Known rows, with every step that occurs
U/L/N:    6 -389   45   91   15  -99  145   -3   54  294   28    1 -115 -159  -60  -38   22  113  275   71 -148 -367 -121   28  -73 -131 -272  -22
L/N:  -86 -124  -86   30   47   50  217 -225 -124  250 -146   12  -71 -108  -98  -66   48  151  191   67  -38  -31 -138 -183  -72  -40 -182  -27
L/N/Y: -262  -84  -34   -8   59   -3  136 -315 -200  146 -200    0   40  113  -90 -139   85    6  142  135  -46   39   89  -46  -21  -51 -264   28
Z/U:   34  -24 -133  -56  -60  224  197  -95   31  125  362  -56  -95   78  -73  -43  -39  -51  -88 -141   60  -30 -122 -169  -69  -71   77 -110
U/L/N/Y/J: -250 -415  160   42   94  -94   42  -17  -74  113  -70  -35   48   13  -47  118  134  -70  244  124  -65 -408   41  219   80 -154 -322  152
Q/Z/U/L/N: -354 -450 -111   63 -111  257  370  347   37  -81  602   -8  -37   15 -118  -69   90  129  222  106  -70 -277 -136  204 -182 -164 -166  -99
Q/Z: -561  264 -275  -43  -95  150  205   72   44  -58  -12   10  -34  301    5   61   69   -6  -94  232   70   67  -83  167  -81  -46  -64   26
S/Y/K/A:  353 -120  339   49   56  -87  -67 -134   38  -70 -216   17  156  482   78   98  -51  356 -114    4   92  120    1  -74  -85   39   75 -140
Q/Z/U: -437   79 -272  -58 -146  361  316  178   37 -133  465  -25  -33  272  -60  -26   56  -29 -132   58  116   69 -103   86 -125  -84   53  -72
Q/Z/U/A:  -79  146 -269   70 -153  277  206  574   34 -166  337   12    2 -119  -51    2    8  -51  -88   38    5  211  -24   68  -69  -11  161 -232
N/Y/K: -258  248  -10  -44   11 -148  -41 -408   78   26 -163  -30   16  105   -8   61 -164   28 -118  110  127  -69   40   61   72  -81  -35   46
J/Y:  221   74 -101    8    2  -37   24 -193  -24   57  -99   -1 -121  298   90  -80   17 -145 -138  202  -37 -121   82   44   53  -16 -216  -20
L/N/Y/K/A/B:  211  -12   49  105   81 -202   21 -618 -131 -112 -330   27  146    1  -38    2   55  272  182   33  -62   47  149 -173   13  339  -94  -68
N/Y/B: -229  239 -104  -97  -62 -155  -33 -664  -98  -43 -180  -35  105   24   45  -62  232 -199 -111 -138  -91 -112  217   32   73 -112  -43  153
Y/B: -115  197 -141  -59  -73  -92   55 -529   -6   65  -94  -36  -15 -174   20   -3  202  -33  -54 -200  -69 -158   -7 -113   35 -138   46   64
U/A/S/Y/N:  -70   97  212  -68    5  -21 -255  523   54 -100 -115  130   58 -642  132  -22   57 -164   49 -152   73  300   68    3   44  207  331  243
S/Y: -192  -40  219  -83   35   72  -32  -51  -13   42 -183   16   54  475   47    5   11   21 -159  -25   38  122   60  -22  -86   75  -51   92
K/A/S/Y/N/L:   65  166  491 -144   64   55 -346   16   11  -21 -155   64  142 -151  281  122  214  -11   13  -88  -15  141  122 -146  -48   72  239   81
U/L/N/Y: -128 -346  102   51   16 -141   52 -127  -23  175  -18   -9   13   28  -40 -103   44  -18  215  117 -140 -318  112  168  -34 -127 -382   57
Q/Z/U/F: -492  403 -426  -26 -149  267  217  332 -162 -174  880  -73  -67  326 -144  -20  106   19  -81   90   -7   91  -97  127  -90 -126 -154  -87
L/N/Y/U: -360 -243   12  -24  117  148  201 -185 -154   27 -305  -63   83 -294 -199 -187 -105  -76  136    8  -70   -8   58  -35    3 -151 -163   25
Q/Z/U/L/N/Y: -509 -374  -42   45 -101  200  303  264  -69 -178  521  -14   84  243  -99 -133  117  -26  168  167  -55 -220  103  342 -137 -197 -258  -30
N/Y: -215  165  -46  -74  -12  -63  -19 -296  -40   83 -160  -20   28  291   17  -53   24 -163 -113   69   24   37  118   36   32  -34 -177   53
T/U/L/N:  -37 -722  -43   66   15  111  158 -314  177  230  -76  -21  -20 -337   86  -81   35   62   72   59 -151 -378 -159  -81  -93 -156 -291   14
Z/U/A/S:  350  156 -195   17  -68   57 -111  692   17   47  421   36 -176 -544  -98    1 -133 -165   71 -221   79  257 -123 -136   54  110  407  -51
K/A/B:  410  155  -53   47  -14  -94  -14 -400   30   34 -231   -1   19  198   69   32  124   17    8 -109 -108   98   67 -213  -32  405   -3  -76
T/U: -155 -197 -180  -65  -21  198  114 -480  192  146 -237  -40  -17  -49  137  -37   13 -105 -263   27   23    1 -139 -181  -54  -67  -72    5
Z/U/F:  -16  237 -298  -27  -48  132   98   97 -174   82  759 -110 -122  102 -153  -66   41   -3  -35 -114  -70   12 -118  -99  -24 -134 -160  -62
U/F: -130  404 -273   -6  -36  -62  -26  -50 -132  162  316  -66 -109   55  -89   19   50   10  -17   33  -92   -4  -95  -38   19 -105 -279   44
K/A:  477   16   48   70  -34  -27   52 -227   -6  166 -158  -37    1  335   54   -3   88  100   -9   22  -51   66  -65 -188  -63  -23  -64 -201
A/S/Y: -234  143  133 -142   43   -4 -199  358  -14  -18  -28   77  -53  294   11   39  -23  -77  -56  -87  146  241  -12   26   -8  154  230  281

Rows
 284   70  289   29   57 -138 -142 -331   58 -195 -311   43  155  350  115  125  -31  300 -116 -143    6  149  138 -122  -43  454  143  -33 -> S/Y/K/A/B
  83 -148   47  -44   29   97 -257  439   85 -100 -273   99   73 -258  154   -8  -66 -173 -185 -117   52  407   21  -92   22  206  307  170 -> T/U/A/S/Y
-371 -142   14  -30  126   47  121 -201 -222   74 -232  -17   64   45 -111   80  171  -57  159  131   24  -74    2   15   86  -93 -197  136 -> L/N/Y/J
 300  -17  266  -52   29  -47 -217  339  -54  -62  -92   58   55  511   81   24   81   73    3  -83   80  323   29  -79  -37  160  207   70 -> K/A/S/Y
  32   52   33   38   48    9  -63  289   -4  -46 -369  -47   98 -525  -98  -89 -225 -269  -79  -69 -103  138  186   53  105  -42   56 -109 -> N/Y/U/A
-344 -186 -104    0 -177  240  231  437  207 -108  617  -38  -43  196   -7   26   17  -63  -53   53   -4 -280  -69  326 -138 -159  -49  -76 -> Q/Z/U/L
 357  151   13   36   -2 -174 -160  -25  136   46   13   24 -116  -77   16  163 -119  216  109  -14  202  111 -241 -129   55   25  304  -69 -> Y/K/A/S
-240  300 -170  -28   38   50   17   84  -87   71  210 -139  -78 -338 -195  -33 -140  -57   -2 -106 -111  -28 -110  -37   34 -178 -153  -20 -> Y/U/F
 221  243   60   -3   16 -239 -250 -109   33  -81  -74   19   26  107   22   90  -80   82   57   51  202  144  -17   -7  101    5  217    1 -> N/Y/K/A/S
 209   98  -64   42   34 -143   -5 -270   69   -2 -101   19 -103   18   84   41 -175   56 -181  195   75 -214  -22   34   96  -59  -76  -62 -> J/Y/K
  73 -165  233   37   95  110  -82  532   19  -86 -380   -7  106 -321  -66  -48 -226  -66 -113 -183  -95  253  123  -11  -18   62  175  -84 -> S/Y/U/A
 662  179  -10  126   23 -236  -98 -505   57 -174 -219   29  -10  175  157   56  -31  122  -97   80  -57 -100  155  -53   83  374  -28 -142 -> J/Y/K/A/B
-229 -201  218  -42    9  -50  -39    8  173   13  -60 -110   43 -165  -51  -70 -209 -260  -41  -47 -112 -353  128  277   33 -187 -145   32 -> N/Y/U/L
 655  113  -11   84   33 -206 -200   43   56 -112    2   51 -120   87  109   54  -90  108   16  161  136  -21  -65   -2  134   48  145  -81 -> J/Y/K/A/S
 778  -10   63  130   13 -185  -35 -297   34  -42 -160    1  -14  294  147   31  -62  189 -117  234   19 -155   15  -49   72  -52 -106 -255 -> J/Y/K/A
  30  103  181  -31  113  -32 -326  821  -50  -87 -170   88  -12 -236    6  268    3 -134   17 -120  131  287  -24   81  147  183  378  227 -> U/A/S/Y/J
 244  -48   39   66   82 -189 -111 -128 -153  -38 -105   59   34  -68  -76   -1   -1  252  301  109  126  140  -54  -99   58  -17  114  -38 -> L/N/Y/K/A/S
  37    7  -21  -47  -34   49   82 -404   37   -8 -117   10  -20 -243  189 -159  151 -205 -104  174  -26 -200   73    7   67  -28 -196  103 -> J/Y/N
 152  198   49  -29  -26 -204 -326  407  -62 -168 -116  104   53 -343   49   32  131 -104   13 -345  -38  263  160   -1   92  143  425  231 -> U/A/S/Y/B
-108 -285  128   -1   11   -4   31  154  280  146   -1 -115  -94 -337  -71    0 -232 -124    0 -108  -99 -376  -93  137  -15 -190  -53  -26 -> Y/U/L
 223   18  109   13   18   12 -237  747   58 -169  333   86  -23 -303  -67  103 -279   70  -21 -252  193  308  -57  -23   28  163  571   -1 -> Z/U/A/S/Y/K
